Every row comes from one small tree of marks. Brackets hold a mark, then the marks that hang from it, in alphabetical order. Every link used is in the known rows. Which tree was each row made from?
Known rows
[sopor [nopen bedo [kinop lage] munalub] tutun]: [ 21 -18   4 -21  21  -1 -19  -4  20  28   6  -9  13  16   8  26  11  -5
  -7 -19   0   1  13   7   1 -21 -21  -4  -3   5  -1   1   2  21 -20  24
  25   7  -5  -3   5  26  22 -19  13]
[pofopel munalub [sopor nopen tutun]]: [ 10 -10  -1 -20  15   3 -15  -2   0  15  -2 -29   5  14  -1   7   5   8
   8 -10  22  -2  15   5   8 -19  -6  -9  -9   4 -12   2   9  24 -10 -13
   2   3  -7  -5 -10   3  14 -34  13]
[kubid gotika [tutefe [tutun [bedo pofopel]]]]: [ 26  -7   8 -18  -5   7 -38 -16  19  -6   4   0  11  24 -15  -5   3   5
  -8  10  17   4  11  -3  -4 -27  -3   9  -6  17 -10  -4   5  21  -1  -6
  22 -13  -3  -3  -4  -2  19 -20  10]
[sopor [nopen bedo munalub] pofopel [tutun tutefe]]: [  6 -20   0 -18  24  -7 -26  -3   7  13  12 -26  14  24   6  13   3   2
  -5 -15  13   1   7   6  -4 -20 -15  18 -10  30  -2  -2   8  18 -26   3
  12   6   5  -9   2  11  36 -18   7]
[pofopel munalub [sopor [nopen [bedo tutun] kinop]]]: [ 11  -8   5 -17   9  -1 -13  -4   0  29  -1  -9   0  12   6  19   9   4
  10 -14   9   1  14   6  15 -24  -7 -12  -5  -1  -6   0   6  18  -5   3
  12  -4  -6  -3  -2   0  19 -21  11]
[tutun bedo [tutefe kubid]]: [ 10   5  -1 -19   1   8 -31  -7 -15  -3   8  -6   9  31 -10  -7  -5  10
  -8   8  22  -4  27  -9  -7 -25  -1   1  -6  18 -14 -11   0  18  -4  -7
  21   5  -4  -7 -10  13  22 -11  -4]
[bedo [nopen kinop sopor] tutun]: [  6   2   5  -7   3   0 -18 -24   2  20   1  -7   2   5   2   8   6   4
   9   5  25   1  16   2  23 -25  -5 -12  -4   7 -14  -7  -5  13  10 -21
   2  -2  -4  -6  -8  27   4 -24  13]
[sopor [nopen bedo kinop]]: [  7 -11   5 -16  10   1 -28 -18  18  18   4  11  18  17   1  20  -4   1
 -10 -11  17   1  13   1   7 -23 -10  -2  -4   5  -3  -4   3  25   1   7
  14   7  -2  -4  -2  22  26 -16   1]
[gotika [kubid [tutefe [kinop lage nopen] tutun]]]: [ 34   7  10 -21   4   3 -28 -15  31   1  10  20  14  22   5   0  11   4
 -30 -11  13   6  17   2   3 -27   0 -10  -5  30  -5 -13  -1  18  -2  -1
  14  -3 -11  -5 -14  26   1 -23  -2]
[bedo [nopen munalub] pofopel]: [ 13  -6  -1 -15   2  10 -26  -8  24  12   1 -17   7  14   5  -4  -7   2
  12   9  19   4   1   4  16 -24 -10   4  -8  15  -9  -3   9  14 -15  -8
  13   4 -11  -7  -5  17  14 -25  -1]
[sopor nopen [tutun bedo]]: [  7 -15   1 -14  14   3 -30 -12  22   7   5 -17  20  26   2  12   4  10
  -6  -9  21  -3  21  -3   2 -21  -8  -1  -4  17 -20  -2  -5  27  -4 -11
  18   7  -1  -7 -11  16  25 -23  19]
[bedo [nopen [kinop lage tutefe]] pofopel]: [ 10  -7   3 -14  -5   4 -33 -27  25  10   1   6   9  13  13   4  -2   1
  17   5   4  -2  14  11   9 -20 -12  10 -11   6  -3 -10  -4  20   9   7
  17   7 -14  -4  -7  35  -8 -21  -9]
[sopor [tutun [bedo nopen] [tutefe kubid]]]: [  8   1   1 -14   4   9 -31  -6 -12   3   9 -21   7  30   0  -7   4  16
   6  11  17   0  26  -1  -1 -25  -4   4  -9  20 -18 -12  -9  22  -3 -15
  18   5  -4  -9 -13  27  17 -14  10]
[kubid gotika [tutefe tutun]]: [ 27  -2   4 -18   1   1 -36 -18  14 -10   3   5  12  20 -28  -7   5   3
 -11  11  31   4  13  -5  -6 -23   0  11  -8   8  -3  -2   6  23  -2 -15
  10 -13   1  -4 -11  12  11 -25   9]
[sopor nopen [pofopel munalub] [tutun bedo tutefe]]: [  6 -22  -1 -19  18  -6 -30  -3   7   9   7 -24  10  29   9   8   3   6
   5 -13  13  -1  20   5  -5 -17 -12  16 -11  23 -18  -1   3  19 -12 -17
  20   5  -6 -10  -3   0  27 -20   5]
[pofopel munalub [sopor [tutun [tutefe [kubid gotika]]]]]: [ 21  -1   1 -25   7   7 -23   5 -36   2   4 -46  -6  18 -27 -12   7   7
  14   8  21  -7  20  -2  -6 -19   0 -12 -12  -2  -3  -3  14  23  -9 -14
   3  -9  -6  -2  -6  -1  10 -25   4]
[bedo [nopen kinop] [pofopel sopor] tutun]: [  4  -2   5  -7  -2   8 -25 -22   4  16  -1 -18   1   9  17   2   5   6
  14   6  18   1   8   5  24 -26  -4 -10  -7   8 -11  -7   1  15  11 -14
   1  -9  -8  -5 -12  14  -3 -29  12]
[gotika [kubid [tutefe [kinop nopen] [tutun bedo]]]]: [ 23   6  15 -20   5   5 -28 -11  35   2  11  23  12  27   8   0   8   9
 -30  -6  17   6  17  -1   2 -30   5  -9  -2  35 -18 -12  -3  14  -3 -15
  17  -5  -8  -7 -14  20  28 -17   2]
[tutun [tutefe [kinop lage] [kubid gotika]]]: [ 35   9   6 -22  -1   6 -42 -14 -14  -5   7  -9  17  24 -24  -7  -1   2
  -5   8  18  -5  22  -4  -4 -18   3  -8 -11  13   3 -10   6  30   0   3
  15  -7  -7  -1  -9  20  -5 -15 -12]
[lage [kinop [nopen bedo [sopor pofopel]] tutefe]]: [  2  -6  -6 -18   7 -10 -20 -22   7  13   2   9   4  12   0  11  -9   9
 -20 -23  15 -11  10   9  10 -17  -2   2 -10  20  -5  -6   8  13  -1  -1
   7  11   4  -9  -3  24  22  -7  -8]
[tutefe [kinop lage [nopen munalub]] kubid tutun]: [ 35  19   3 -23  11   5 -22   5   8  19  10  15   7  20   4   1  15  -1
 -19 -12  11   2  12   4   2 -23  -5 -16  -8  23 -10  -4   1  15 -24   7
  17  -6 -14  -5  -7  35   8 -13   8]
[pofopel munalub [sopor [nopen bedo] tutun]]: [ 10 -12   2 -21  13   2 -14   1  -1  20   0 -25   6  14  -2  12   6  10
   5 -16  11  -2  13   6   7 -20  -8  -9  -6   6  -5   3   9  23 -14   3
  10   6  -5  -5  -3   1  25 -24  14]
[nopen sopor]: [  6   1   1 -16   7   2 -19 -20  -2   4   1  -8  12   8 -17   1  -9   4
  -7   0  33  -6  16  -9  11 -23  -1 -12  -5  12 -10  -4   7  16   1 -12
   4   7  -1  -4  -7  13  14 -24   1]
[nopen kinop munalub sopor]: [  8   0   7 -20  14   0  -8 -10   2  22   3   0   2   4  -7  11  -4  -8
  -7   3  26  -1  12  -5  10 -25  -9 -15  -4   2  -9   0  10   8 -12  -8
   6   3  -4  -2   2  21  25 -23  -1]
[nopen kinop munalub]: [ 11  -3   6 -20  14   2 -22  -8  21  14   1   0   7  14  -5   8  -2  -9
  -9   5  25   0  12  -7   3 -24 -10  -4  -4   1  -7   0   9   8 -13  -9
  12   1  -8  -5  -4  22  26 -23   1]
[tutefe kubid]: [ 11   4  -6 -16   4  12 -31  -4   1  -1   6 -15  12  17 -16  -7  -5   5
  -7   4  31  -5  16 -12   0 -24  -2 -11  -6  10  -7  -7   6  18  -3  -7
   8   5  -7  -5 -11  15  11 -18   0]
[tutefe [kinop [nopen munalub]]]: [ 20   6   8 -22  14   0 -23  -9  26  15   2   1  16  20   2   4  -2  -1
 -22  -5  24   0   9   1  10 -20  -1  -3  -8  21 -10  -1   7  13 -20 -10
  10   2  -7  -6 -11  27  24 -22  -2]
[tutefe kubid tutun]: [ 12  16  -5 -15   4  12 -31  -2   1   1   8   3   6  18 -15  -9   8   5
  -7   4  32  -2  15 -11  -1 -27  -1 -11  -6  14 -11  -6   3  16  -4  -9
   8  -4  -9  -5  -9  19  12 -18  14]
[kubid tutefe]: [ 14  -7   1 -18   4   3 -29 -20  13  -6   0  -5  16  19 -15  -4  -9   6
 -17   9  32   4  15  -7  -1 -24  -3  15 -10  15  -4  -5   6  15  -1 -10
   9   6  -2  -6 -15  13  10 -28  -3]
[tutefe [kinop nopen] kubid tutun]: [ 18  23   4 -19   8   7 -31  -6   8   9   9  16  13  20  -2  -4  10   6
 -22  -7  28   0  12  -3   5 -25   4 -14  -8  25 -12  -8   1  16  -6 -10
   3  -6 -11  -5 -12  30  13 -17   9]
[tutun [bedo [nopen kinop] pofopel] [tutefe kubid]]: [  8   1   5 -14  -3  14 -35 -12  -9  11   8  -1   2  24  15  -2  -5   8
   7  14  10   4  18   3   6 -29  -7   1  -7  13 -14 -13  -3  19   5  -6
  18   2 -12  -4  -4  20  14 -14  -8]
[pofopel munalub [sopor nopen]]: [ 12  -6  -1 -22   9   3 -14  -6  -2  13  -4  -9   6  15  -3   6  -5   7
   7  -9  21   0  14   7   9 -18  -4 -10 -10   3 -10   1  12  25  -8 -12
   5   2  -5  -5 -10   4  11 -28  -2]
[bedo nopen [pofopel munalub [sopor tutun]]]: [  9  -8   2 -17   2  11 -20  -5   3  15  -3 -39  -1   8   7  -7   3   9
  22   4  16   0   7   7  18 -22  -5  -8 -10   9 -10  -1  10  14  -4 -14
   5   2 -16  -6  -8   3   6 -33  12]

Which tree is each row?
[  8  10  -2 -18  -2   9 -31  -2   7   9  13   7   5  19   4  -4   8  14
  -4 -12  10  -7   5   4   0 -25  -4   5  -8  23  -5 -10   3  17  -9  16
  14   1  -9  -2   2  18  21  -9   8]
[kinop [nopen [bedo pofopel]] [tutefe kubid tutun]]
[ 14   1  -3 -20  -2   7 -37  -8   4  -8   6 -17  10  19 -31  -8  -4   5
  12  10  26 -12  16  -5  -7 -17   2   0 -11   3  -3  -9   8  27   1 -10
  10  -2  -1  -2  -9  21  11 -15  -5]
[kinop [tutefe [kubid gotika]]]
[ 22  14   4 -21   2   6 -35 -12 -13   0   8  -1  17  24  -9  -3  -2   4
 -12   6  20  -2  24  -7  -2 -23   1  -3 -11  23  -1 -11   2  20  -1   7
  14   3 -12  -4 -12  23  -4 -17 -10]
[tutun [tutefe [kinop lage] kubid]]
[  9 -17   2 -10  12  -4 -21 -23   3  18   7 -18  10   1  11  11   4  -4
   2 -11  10  -3  14   9  13 -20 -13 -13 -10  17  -8  -6  -1  15   6 -13
   6   7  -5  -7  -3  35  -2 -21   7]
[bedo [nopen [kinop lage] [sopor pofopel tutun]]]
[  2 -15   7 -19  18  -5 -15  -3   2  26   7 -24   2   0  -3  12   5  -6
   1 -14  13  -6   9  -2   7 -22 -10 -13  -6  11  -4   2  13   1  -7  -4
  10   7 -11  -7  12   4  32 -17   8]
[nopen bedo kinop [sopor [pofopel munalub] tutun]]
[  9  -5   2 -21   9   4 -16  -2  -1  10  -2 -33   2  12 -12  -3   6   6
   4   0  25  -6  17  -5   6 -20  -2 -12  -8   4 -10   4  10  12  -8 -15
   6   1 -10  -7 -11   1  15 -31  14]
[pofopel munalub [sopor tutun]]
[  4   1  11 -20  24  -9 -18 -11  -6  11  12 -25  10  10   0   5   3  -5
  -8   2  28  -3   8  -3   5 -22  -2   2 -11  38  -7  -4  10   4 -19 -16
  -1  -1  -1  -7  -2  14  27 -27   4]
[nopen munalub [sopor pofopel [tutun [tutefe kinop]]]]
[ 25   9   6 -20   3   9 -40  -7   6  -2   5 -14  17  16 -28  -6  -3   1
  -5  11  31  -5  12 -11   3 -19   7 -18  -8  12  -2  -8  11  25   1 -12
   7  -8  -6  -2  -9  17  11 -16  -3]
[tutefe kinop [kubid gotika]]
[  4  18  -4 -17   1   7 -30  -4   5  -3  10  10   5  20 -14  -8   9   8
   4   6  30  -6  17  -7  -7 -25   0   5  -9  16 -10  -9   0  15  -4  -7
   7  -2  -6  -5 -11  25  13 -16   9]
[kinop [tutefe kubid tutun]]
[ 13  -9   2 -21  -2  11 -29  -3  23   9  -2 -16   5  21  -2  -2  -5   6
   5   3  15  -3  15  -6   6 -24  -6  -1  -5  10 -17   1   9  10  -7  -4
  29   5 -18  -7  -1 -10  24 -19   0]
[tutun [bedo [pofopel munalub]]]
[ 10   7   3 -14   4   4 -32  -7 -15  12  11 -11   4  21  -6   4   9   6
  -4   5  21  -2  21  -9   0 -28  -4   1  -4   9  -2 -10  -1  11  -1   9
  15  -3  -6  -3  -1  13  17 -11   8]
[nopen [bedo [tutun [tutefe kubid]]] kinop]
[ 13  -7   2 -16   0  11 -26  -6  26  13   0 -12   7  21  11   0  -6   5
   9   8   8   4   7   3  11 -24  -9   2  -4  19 -18  -3   2  15 -17  -8
  27   4  -8  -8  -5  14  25 -16   1]
[tutun [bedo [nopen munalub] pofopel]]
[  6  -1  -1  -6  -5   9 -26 -19   4   8  -2 -30   4  10   8  -5   2  11
  17   6  21   0   5   3  24 -26  -1  -6  -8  17 -13  -7   3  18   6 -14
   2  -6  -4  -6 -16   7  -5 -29  15]
[bedo nopen [pofopel sopor] tutun]
[  8  -1   5 -15  -2  -3 -16 -29   2  15   1  16   5   6   2  11  -4   2
  14   2   9  -4  23  12  11 -18  -7  -2 -10   6  -6 -11  -6  21   8  -4
  11   9  -4  -3  -7  44  -4 -18  -9]
[bedo [nopen [kinop lage tutefe] sopor]]
[  4 -12  -2 -17  22  -4 -14  -3   4  12   8 -37   7   5  -6   3   1  -5
  -5  -8  26  -7   4  -5   6 -21  -9 -10  -8  25 -10   1  13   4 -19 -17
   2   4   0  -7   1  11  26 -25  12]
[nopen munalub [sopor pofopel tutun]]
[ 15  13  -2 -18   0   6 -37  -4   5  -8  10   2   5  20 -29 -10   9   5
  11  10  27  -9  16  -4  -9 -20   3  -1 -11   6  -5  -8   5  25  -2 -11
   8 -12  -1  -2  -8  23  13 -14   8]
[kinop [tutefe [kubid gotika] tutun]]
[ 13   7  11 -13   3   2 -24 -18   7  21   5 -17  14   8   9   9   4  10
 -12 -14  16  -4   3   0  29 -26   2 -13  -4  32  -7  -7   5  11   0  10
   8  -1  -7  -2   2   4  15 -20  11]
[tutefe [kinop [nopen [bedo pofopel tutun] sopor]]]
[  9  -5   1 -10  -2   8 -36 -13  21   7   4 -29  14  15  -4   1   4   9
   0  -2  20  -5   6 -11  13 -27  -5   1  -3  18  -5  -4   6  12  -2  12
  18   0  -8  -6  -1  -5  14 -19  17]
[nopen [bedo pofopel tutun]]
[ 13   1  -3 -18  13  -3 -20 -24 -14  11   1  -9   2  20  -5   6   3  13
 -29  -9  34  -5  26   0  14 -21  -4   0  -8   8 -12  -4   2  17   1 -11
  -3   5  -3  -5 -11  24  10 -30   7]
[lage [kinop [nopen [sopor [tutun tutefe]]]]]
[ 17  16  13 -17   6   1 -23  -6  31  17   4  26  10  24   6   2  11   3
   1  12  16   8  14   3  10 -25   1  -2  -5  29 -20  -2  -5  11 -19 -17
  25 -11  -7 -11 -12  31  33 -12  15]
[tutefe kinop [tutun [bedo [nopen munalub]]]]
[ 17 -11   6 -17  -1   9 -34 -19  19  13   2  -1  16  12   3   9  -2  -3
 -10  -8   3  -4  12  -3   7 -25 -14  -8  -2   6   3  -5   7  16   3  27
  26   7 -14  -4   4  12   7 -14  -2]
[nopen [bedo pofopel] [kinop lage]]
[  7 -16  -3 -17  16   0 -31  -1  23   6   3 -39   8  13  -7  -3   5  -1
   3  -7  27  -5  11  -6   0 -18  -8   2 -11  15  -9   2  12   6  -9 -21
  11   5 -13 -11  -5   2  18 -25  10]
[sopor [pofopel munalub] tutun]
[ 18  19 -10 -23  10   3 -21   5   9  15   6  21 -10  24  -3   1  12   8
 -15  -6  24  -2  14   5   0 -23  -4   4 -10   7 -12  -4   3  10 -21  -3
   9  -5  -9  -5 -10  36  19 -16   4]
[lage [kinop [nopen munalub] [tutefe kubid tutun]]]
[ 11  -9   8 -15  13   2 -20  -7  26  22   4  -9   5  20  10  10   9  -2
   4   8  11   4  17   3   6 -23 -12  -2  -3   7 -19  -1  -6  10 -14 -17
  24   2  -6  -8  -6  33  34 -16  17]
[sopor [tutun [bedo [nopen kinop munalub]]]]
[ 15   5  -3 -14   4  -6 -20 -24 -16  17   2  -2   0  20  -3  10   3  17
 -24 -13  23  -3  23   1  18 -24  -1   1  -4  10  -7  -5   1  15  -1   4
   9   1  -1  -7  -7  15  12 -17   7]
[lage [kinop [nopen [bedo [tutun tutefe]] sopor]]]
[ 15 -12  -2 -15   4   7 -29   1  20  21   2 -28   6  16   5  10   7  10
  16 -12  12   2   6   3  16 -23 -11   4  -5  12  -6   0   9  17 -10  13
  20   3 -16  -5   4 -13  15 -25  13]
[sopor [nopen [bedo [pofopel munalub] tutun]]]
[  3  -8  -4 -22  10  -8 -14  -9   4  12   3 -10   1   9   1   0  -8   3
   6 -19  16 -10  10  11   6 -13  -5   4 -15  17 -11  -2  11  10  -9 -19
   4  11  -5  -7   0  13  18 -18 -12]
[kinop [nopen [sopor [pofopel munalub]]] tutefe]
[  8 -17  -6 -17  20  -2 -25  -4  24  11   5 -13  15  17   4  11  -7  -4
  -4 -13  22   1   2   4   2 -18 -12   4 -10  22  -9  -1  12  18 -20 -14
   7   5   2  -9  -5  15  24 -22  -3]
[sopor [nopen munalub] pofopel]
[ 29   7  17 -19   1  -1 -37 -18  22  -6   4  18  17  26 -20  -1   7   4
 -16  15  23   6  17  -5  -5 -24   7   6  -6  23 -12  -5   1  21  -1 -16
  22 -18   0  -5 -12  12  23 -17   9]
[kubid gotika [tutefe kinop [tutun bedo]]]
[ 25  -9  -2 -21  17  -1  -7  -6   0  20   5 -24   7  11   0   7   7   2
 -17 -21  10  -6  14   6   9 -19 -12 -16  -6  13 -11   1   3  16 -21   3
  14   9  -4  -4   0  26  10 -25  12]
[kinop lage [nopen munalub [sopor tutun]]]
[ 24  -9  -2 -18   1   2 -27 -17  15  10   1   0  21  22  -3   5  -4   7
 -23 -24   4  -6  16   4   3 -18  -9  -6  -6  12  -4  -4   1  24  -8  18
  27  12  -3  -8  -5  23   9  -9   0]
[kinop lage [nopen bedo]]
[ 24  12   8 -21   2   6 -42 -12 -11  -5   9 -12  16  23 -26  -8  -4   4
  -4  16  31  -3  19  -9  -2 -20   8  -4 -11  14  -1 -11   9  26   0 -11
   5  -9  -4  -2  -9  17  10 -17 -10]
[tutun [tutefe kinop [kubid gotika]]]
[  5 -10  -4 -16  13  -4 -21 -19   2   9   4 -12  13   9   1   2 -11   2
 -18 -22  24  -6   7   3  11 -18  -4 -12 -10  24 -13  -5  10  15  -2 -21
   0   9   5  -8  -4  18  15 -19  -3]
[kinop [nopen [sopor pofopel]]]
[ 23  -1  11 -16   4   3 -30 -11  30   6  11 -12  14  20   4   4   8  12
 -24  -9  16   4  10  -2  11 -29   3  -5  -3  32  -3 -13   2  12  -2   0
  14  -1  -6  -6 -10  12  19 -19   2]
[gotika [kubid [tutefe [kinop [nopen [bedo tutun]]]]]]
[ 17   3  -1 -25   8   3 -20   1   5  14   7   2  -1  15  -5   6   3  -7
   4   3   8  -5  19   1  -8 -21 -11  -2 -10   1  -2  -6   3  11 -15  11
  19   5 -11  -1  -3  34   8 -13  -9]
[nopen [kinop lage [tutefe kubid]] munalub]
[ 21   6  -8 -21   2   3 -24 -12 -13   8   2  -4  -3  14 -22   1  -5  10
  -9  -6  25 -12  18   5   8 -16   3 -14 -11  -3  -8  -9   9  27   4 -11
   1   0   0   0  -7  28   6 -15 -11]
[lage [kinop [nopen sopor] [tutefe [kubid gotika]]]]
[  9  -7   1 -15   4  10 -17  -6   3  19   1 -38  -1   3   2  -3   3   9
  22   3  18   1   8   6  23 -23  -8  -8  -8  11 -12  -2   8  11  -5 -12
   5   8 -20  -5   1   4   8 -33  10]
[bedo [nopen [sopor tutun]] [pofopel munalub]]
[ 15   6   0 -24  15   1 -17   5 -11  22   7 -16   3   5   2  -1  -5   0
  -9 -16  20  -3   5   5  13 -19   0 -23 -13  27 -11  -6  16   8  -9 -18
   0   5 -13  -6   1  11  16 -17 -13]
[tutefe [kinop [nopen [sopor [pofopel munalub]]]] kubid]
[ 11  -4   9 -18   0   3 -30  -8   4  19   2 -18  -3  17   3   6   9   4
  10   4  13   1  15  -4   9 -27  -9  12  -5   4  -2  -3   8   5  -4  12
  21  -3 -21  -5   7 -10  17 -20   5]
[nopen [bedo [pofopel munalub] [tutun tutefe]] kinop]
[ 10  -5  -1 -21  14   1 -10  -5   1  13   0  -7   9  15   0   9  -6   2
  -1  -8  21   1   8   6   8 -21  -6  -9  -8  11 -10   0  11  25 -18  -8
   3   1   5  -4 -11  14  21 -27   0]
[pofopel [sopor [nopen munalub]]]
[ 22   6  12 -16  -3   0 -34 -27   9   3   3  16  20  31   6   2  -4   9
  -2   8   6   3  28   6   7 -20   0   7 -10  28 -12 -11 -10  25  -1  -4
  29   4  -6 -10 -18  32   4 -11  -7]
[tutun [bedo nopen] [tutefe [kinop lage]]]
[ -4   4   8 -19   6  -4 -17 -24   3   8   3  10   6   6  -9   9  -6  -1
   2   5  26  -8  19  -3   6 -22  -2  -2  -8   4  -7  -7   3  13   6 -10
   2   7  -3  -2  -5  27  16 -22  -4]
[nopen [kinop tutefe] sopor]
[  9   7   1 -20   3   3 -17 -13 -17  11   9   4   1   6  -7   6  -2   0
   3  -2  12  -9  22   0   1 -21  -6 -14 -10   4  -3 -11   0  17   4   7
  10   9  -8   2  -1  31   0 -16 -11]
[nopen [kinop lage [tutefe kubid]] sopor]
[ 15  -1  -1 -21  13   0  -7  -8   0  18   2  -7   6  10  -4   4  -7   2
 -17 -12  21  -4  10   3  13 -20  -7 -12  -7  12 -13  -1   9  15 -20 -10
   6   7   1  -4  -1  22  24 -23   0]
[kinop [nopen munalub sopor]]
